Known rows, with every step that occurs
sepin, vegat, fogi, tefa, nena: [-0.57 -0.08  0.37  3.33  1.20  1.57 -2.29 -2.10  2.12  2.64  0.89 -1.54
  1.65 -3.30 -2.08  0.59 -0.58 -1.92  1.80  0.14  0.64 -0.14  1.48  2.64
  1.62]
sepin, tefa: [-1.42  3.69  1.55 -0.20  0.55  1.41 -0.02 -1.41  1.59  1.89 -0.18 -0.64
 -0.08  0.37  0.15 -0.54  0.76 -2.79  0.13  2.93 -1.93 -0.42  1.19  0.97
 -1.59]
dotil, sepin: [ 1.90  5.16 -2.56 -1.71  0.06  3.15 -0.13  1.62  3.04  4.42  0.01  0.42
 -0.80 -0.20 -0.37  1.23  1.58  0.03 -1.23 -1.99  0.35  0.02  0.33  3.07
  0.55]
fogi, vegat, nena, tefa, sepin, dotil: [ 0.73  1.52  0.64 -0.55 -1.84 -0.45 -1.87  0.17  1.95  0.26  2.35 -2.86
  2.08  2.37 -2.54 -0.71  2.52 -1.26 -0.68  1.81  0.79 -1.24  0.57  2.01
 -0.43]
dotil, sepin, tefa, fogi, vegat, runi, gesiko: [ 3.04  5.46 -1.73 -2.23  0.73  0.91 -2.92 -0.61  1.68  2.56  0.80  0.62
 -0.30  0.68 -3.32 -0.45  1.81 -1.00 -3.40 -1.41  0.05  0.65  0.55 -0.16
  0.75]
fogi, vegat, nena, tefa, sepin: [ 1.15  1.42 -0.14 -0.07 -0.93 -0.46 -0.92  0.29  1.31  0.06  1.93 -2.31
  1.71  2.27 -2.23 -0.22  3.17 -1.57 -1.54  0.85  1.00 -0.71  0.37  2.38
  0.32]
vegat, fogi, tefa, sepin: [ 0.19  1.74  0.14  2.27  0.42  0.66 -0.64 -0.39  2.23  1.17  0.77  2.24
 -0.37 -6.92 -0.50  1.00 -3.09 -0.34 -3.34 -3.04  1.17  1.22  0.54  1.63
  1.19]
gesiko, runi, vegat, nena, tefa: [ 0.56 -1.17 -0.73 -2.06  2.35  1.94  0.94 -3.18  1.40 -1.00 -0.09  1.45
 -3.47  5.58 -1.80  1.09  2.27 -1.17 -1.49  0.50  1.38  2.79 -0.71  0.36
  2.51]
runi, vegat, nena, tefa, sepin: [ 1.69  0.83  1.73 -1.13 -0.65  0.37 -0.30 -1.02  0.38  0.55  0.70  2.30
 -0.63  3.36 -3.06  2.03  4.12 -4.26  0.03  0.72  0.54 -0.17 -0.16  1.91
  2.47]
sepin, gesiko, runi, vegat, nena: [-1.28 -2.69 -1.43 -1.75 -1.30  1.47  1.44 -2.85  2.08  1.58  0.57 -1.92
 -1.85  2.66 -4.87  0.25  0.24 -0.52  1.03  0.01  2.83  1.17  0.33 -1.43
  0.34]
dotil, sepin, gesiko, runi: [ 1.08  3.32 -3.73 -2.45 -0.77  2.68  0.43  0.45  3.95  4.24 -0.08 -1.53
 -1.77  1.22 -3.58  0.12  1.11  0.97 -0.60 -1.41  1.80  0.66  0.92  0.54
 -0.13]
gesiko, runi, vegat, fogi, tefa: [-0.09 -1.91 -0.72 -1.79  3.92  2.11  0.76 -3.84  1.65 -0.97  1.53  1.73
 -2.88  1.50 -1.51  1.52 -0.94  0.20 -3.84 -1.84  2.37  4.66 -1.09 -0.46
  2.36]
nena, tefa, fogi, vegat, runi, safu: [ 4.56  2.36 -1.14 -3.58 -0.79 -1.30 -0.42 -0.84  0.73 -2.92  1.68 -0.37
  0.15  1.21 -2.40  0.81  3.54 -0.72 -3.09  1.97  1.33  2.55  0.43  0.61
 -0.44]
nena, tefa: [ 1.49  2.76 -0.11 -1.92 -0.08  0.80  2.63  1.84  1.39 -0.53 -0.51 -1.01
 -1.28  1.55  0.03  1.06  3.76 -1.85  0.00  3.65 -0.38 -0.01  1.47  3.32
 -1.20]
fogi, vegat, runi: [ 0.35 -1.85 -0.67 -1.96  1.94  0.71 -0.97 -2.50 -0.27 -1.01  3.28 -2.10
  2.73  1.08 -0.73  0.84  0.86  0.93 -4.18 -0.23  2.20  1.59  0.12  0.76
  1.40]
vegat, fogi, tefa, nena: [ 1.10  0.07 -0.63  3.23  0.82  0.45 -0.85 -0.82  2.56  1.19  0.42  1.07
 -1.08 -5.95 -0.50  0.10 -4.55 -0.67 -3.21 -3.67  0.11  0.50  0.25  2.50
  2.27]
tefa, sepin, gesiko, runi, vegat: [-1.69  0.19 -0.26 -1.40 -0.79  0.24  0.81 -2.14  1.42  2.93  0.22 -0.50
  0.28 -0.68 -5.35  0.30  3.88 -1.87  0.92 -0.34  2.50  0.93  0.35 -1.10
 -0.67]
fogi, tefa: [ 1.01  1.88 -1.02  0.07  2.17  1.74  2.03  0.77  1.53  0.38  1.44 -0.72
 -1.33 -1.69  0.78  0.79 -1.44 -1.01 -2.77 -1.47  0.59  1.02  0.67  2.28
 -1.10]
gesiko, runi: [-1.20 -0.76 -2.17 -1.52  2.87  3.04  1.98 -2.80  1.97  0.43 -0.68 -0.09
 -2.92  1.93  0.62  0.54  0.56  0.93 -1.18 -0.31  1.44  2.97 -0.66  0.65
  0.48]
nena, tefa, fogi: [ 3.28  3.12 -0.80 -2.53 -0.69 -0.01  1.65  0.45  1.41 -0.50 -0.51  0.73
 -1.18  0.67 -1.31  1.13  2.74 -1.09 -1.19  1.71  0.17  1.13  1.27  2.19
 -2.15]
sepin, tefa, fogi, vegat, runi: [ 0.90  2.73  0.87 -1.43  0.77 -0.25 -2.27 -3.83  0.86  0.35  1.38  0.06
  1.50  0.59 -2.10 -0.74  0.06 -1.19 -3.29  1.12 -0.55  1.34  1.09 -1.01
 -1.71]
fogi, vegat, nena, tefa: [ 1.27  0.70 -0.40 -0.34 -0.76  0.03 -0.53  0.31  1.37 -0.33  2.16 -2.77
  1.23  2.87 -1.42 -0.02  2.01 -1.06 -1.68  1.01  0.87 -0.52  0.37  2.65
  0.39]
fogi, tefa, sepin, vegat, runi: [ 0.57  2.29  0.01  1.10  2.42  0.84 -0.50 -0.85  0.76  0.86  0.95 -0.04
  0.99 -2.04 -1.87  0.56  2.05 -2.26 -1.35 -0.18  1.04  0.52  1.79  1.25
 -0.15]

Rows
[ 2.61 -0.62 -1.61 -2.42  0.53  0.11 -1.60 -3.88  0.18 -0.01  2.33  0.81
  1.97 -0.94 -2.04  1.13 -0.65  1.49 -4.62 -2.91  2.54  2.85 -0.17 -0.30
 -0.50]	tefa, fogi, vegat, runi
[ 2.49  0.52 -1.58 -0.86 -1.22  0.23 -1.67 -2.67  1.26  1.40  1.75  0.55
  1.22 -0.58 -2.11  0.65 -0.95  0.45 -2.76 -3.49  1.93  1.51 -0.61  0.75
 -0.82]	tefa, fogi, vegat, nena
[ 0.65  3.66  1.21 -0.07 -0.53 -0.22  0.08  0.91  1.48  0.73 -0.66 -0.32
  0.95 -0.68 -2.69  0.90  5.99 -3.06  1.65  4.12  0.12 -0.46  2.27  2.79
 -0.61]	nena, tefa, sepin, vegat, fogi
[-0.17  1.50  0.58  2.10 -1.14  2.10 -1.51 -0.86  1.65  2.02 -0.95 -1.57
  0.88  2.44 -1.60  0.79  3.90 -3.12  4.99  4.08 -0.07 -2.11  2.16  3.38
  1.16]	sepin, vegat, nena, tefa
[-1.93  2.98  1.72 -0.97 -2.08  0.95 -1.59 -0.73  2.21  3.78  0.26 -0.06
  1.83 -3.01 -1.84 -0.06  2.52 -1.57  2.43  1.17  0.45 -1.41  0.44  1.07
 -2.23]	tefa, sepin, dotil
[ 0.41  3.97  0.88 -0.83 -0.07  0.62 -1.01 -2.82  1.59  1.90 -0.15  1.00
  0.03 -0.54 -1.14 -0.49 -0.09 -2.06 -1.03  1.04 -1.38  0.75  0.98 -0.15
 -2.56]	sepin, tefa, fogi
[ 0.75  4.28  1.47 -2.12 -1.69 -0.26  0.42  1.60  2.11  0.59 -0.39 -0.75
  0.25  0.38 -2.05  0.02  5.18 -2.45  1.52  4.67 -0.48 -1.20  1.81  2.29
 -2.50]	nena, tefa, sepin, dotil
[ 0.56  3.47  0.88 -1.31  0.40 -0.10 -1.60 -2.90  1.45  1.29  1.64 -0.73
  1.40  0.32 -2.11 -0.80  0.09 -1.62 -2.41  0.94 -0.72  1.29  0.79 -0.47
 -2.83]	sepin, tefa, fogi, vegat
[ 1.40 -1.41  1.24 -0.07  1.90  0.40 -0.67 -2.23  0.92  0.66  2.73  1.87
 -0.33 -1.79 -2.72  2.00 -1.59 -2.47 -3.22 -3.19  1.15  2.00 -0.85  1.41
  3.08]	runi, vegat, fogi, tefa, nena
[-1.00  0.42  0.62  2.45  1.10  2.24 -1.73 -1.77  1.94  2.13  1.37 -1.20
  1.69 -3.42 -1.29  1.38 -0.78 -1.22  1.60  0.64  1.32  0.52  1.61  2.27
  1.00]	sepin, vegat, fogi, tefa
[ 2.66  0.31  1.15 -1.66 -0.68  0.56 -0.37 -1.66  0.44  0.14  0.89  2.61
 -1.06  3.59 -2.88  2.25  2.50 -3.34 -0.71 -0.07  0.75  0.60 -0.33  1.55
  2.09]	runi, vegat, nena, tefa, fogi
[-1.43  0.28 -0.35 -0.36 -1.69  0.20  0.09 -2.23  1.58  3.01 -0.43  0.10
 -0.11 -0.13 -5.44  0.06  3.65 -2.21  1.34 -0.52  2.22  0.13  0.37 -0.88
  0.05]	tefa, sepin, gesiko, runi, vegat, nena
[ 2.70  7.40 -1.52 -1.80 -0.09  1.87 -1.96 -0.07  3.30  4.23 -0.16  1.34
 -0.58  0.28 -1.99 -0.09  1.13 -0.92 -2.10 -0.92 -1.01  0.39  1.09  1.11
 -1.05]	dotil, sepin, tefa, fogi
[-0.54 -1.94 -1.28 -2.21 -1.37  0.89  1.86 -2.05  2.15  0.62  0.38 -2.11
 -2.20  3.64 -5.27  0.10  1.44 -0.95  0.92  1.38  2.47  1.05  0.83 -1.15
  0.02]	sepin, gesiko, runi, vegat, nena, tefa
[ 0.72  3.18 -0.46  0.60  1.74  0.71  1.23  0.73  1.38  1.29  0.93  0.28
 -0.30 -2.96 -0.85  0.45  0.93 -2.09 -2.43 -1.73  0.72  0.67  0.79  1.75
 -1.31]	fogi, tefa, sepin
[ 0.96  2.30  0.85 -0.81  0.34 -0.44  0.18  0.67 -0.37 -0.31 -0.96 -0.66
  0.21  0.74 -3.31  0.70  7.79 -3.81  1.97  4.35  0.50 -0.77  1.86  1.86
  0.59]	nena, tefa, sepin, vegat, runi, gesiko
[ 0.19  3.02  0.07  1.15  2.04  0.97  0.18  0.07  1.36  1.81  1.23 -0.81
  0.91 -2.33 -1.90  0.47  2.09 -2.69 -0.49 -0.40  0.90  0.41  1.46  1.82
 -1.28]	fogi, tefa, sepin, vegat
[ 3.67  0.86 -0.95 -3.13  0.34 -1.17  0.54 -0.10 -0.30 -2.28  1.02 -0.54
 -0.44  1.27 -2.94  0.70  3.54 -1.03 -2.88  1.26  1.41  1.57  0.66  0.86
 -0.42]	nena, tefa, fogi, vegat, runi, gesiko
[ 2.76  7.04 -1.54 -2.18  0.18  1.37 -2.36 -0.15  3.21  3.77  1.07  0.16
  0.43  0.92 -2.66 -0.32  1.38 -0.59 -3.02 -1.07 -0.52  0.72  1.00  0.95
 -1.21]	dotil, sepin, tefa, fogi, vegat
[ 2.89  2.51 -0.79  1.01 -2.90  0.61 -0.37 -0.03  1.90  0.43 -2.20  2.12
 -2.08  1.64 -0.73  0.40  1.28 -1.86  0.43  0.74 -0.51 -1.52  1.00  2.77
  0.87]	vegat, nena, tefa, fogi
[ 0.42  1.33 -0.67 -0.70  1.57  0.17  1.41 -0.54  1.57  0.87  1.74 -0.74
 -0.85 -1.03 -4.06  0.16  1.15 -2.03 -2.35 -1.53  2.03  1.71  0.88 -0.42
 -1.27]	fogi, tefa, sepin, gesiko, runi, vegat
[ 0.48  3.11  0.00  2.22  1.16  0.90 -0.53  0.02  1.52  1.83  0.56 -0.25
  0.47 -1.80 -1.94  0.20  1.84 -3.00 -0.08 -0.53  0.65 -0.42  1.53  1.99
 -0.42]	fogi, tefa, sepin, vegat, nena
[ 2.11  0.39 -1.54 -2.30  0.07  0.34 -0.70 -2.58  0.98  1.31  2.73 -0.26
  1.83 -1.35 -2.03  1.02 -0.58  0.87 -3.34 -3.30  2.30  2.69 -0.66  0.53
 -2.02]	tefa, fogi, vegat
[ 0.94  2.16 -0.69  1.35 -3.05  0.22  0.10  0.10  2.33  0.71 -2.66  0.70
 -2.25  2.39 -2.64 -0.52  3.47 -2.47  1.63  2.13  0.05 -2.00  1.46  1.78
  1.10]	vegat, nena, tefa, sepin, gesiko, runi
[-0.44  2.64  1.02  1.65  0.72  0.02 -1.11 -2.10  1.92  2.77 -1.17 -1.45
 -0.13  0.60 -1.49 -2.18  1.11 -4.27  0.66  1.84 -3.40 -1.81  0.89  1.71
 -0.27]	sepin, tefa, nena
[ 2.44  3.52 -2.99 -2.64 -1.37  1.86 -0.04  0.66  3.77  3.03 -0.06 -0.73
 -2.33  3.66 -4.99  0.22  2.49 -0.34 -0.63 -0.37  1.52  0.27  1.17  0.53
  0.95]	dotil, sepin, gesiko, runi, vegat, nena, tefa
[ 1.35  0.27  1.50 -1.25 -1.68 -0.01 -0.09 -1.00  0.62  0.90  0.85  1.22
 -0.48  3.31 -4.50  1.64  3.88 -4.13  0.68  0.97  1.00 -0.45  0.29  1.15
  1.95]	runi, vegat, nena, tefa, sepin, gesiko
[ 0.41  0.78 -0.33  1.96  0.73  1.42 -0.11 -0.37  2.36  0.56  1.12  1.55
 -1.03 -6.12  0.61  1.22 -4.74  0.37 -3.55 -2.87  1.10  1.46  0.44  1.97
  1.32]	vegat, fogi, tefa
[-0.26  1.92  0.83  1.77 -0.54  0.73 -1.60 -0.49  2.88  1.41  1.18  1.67
  0.01 -6.92 -0.82  0.48 -3.70 -0.04 -2.51 -2.14  1.05  0.68  0.67  1.22
  0.38]	vegat, fogi, tefa, sepin, dotil
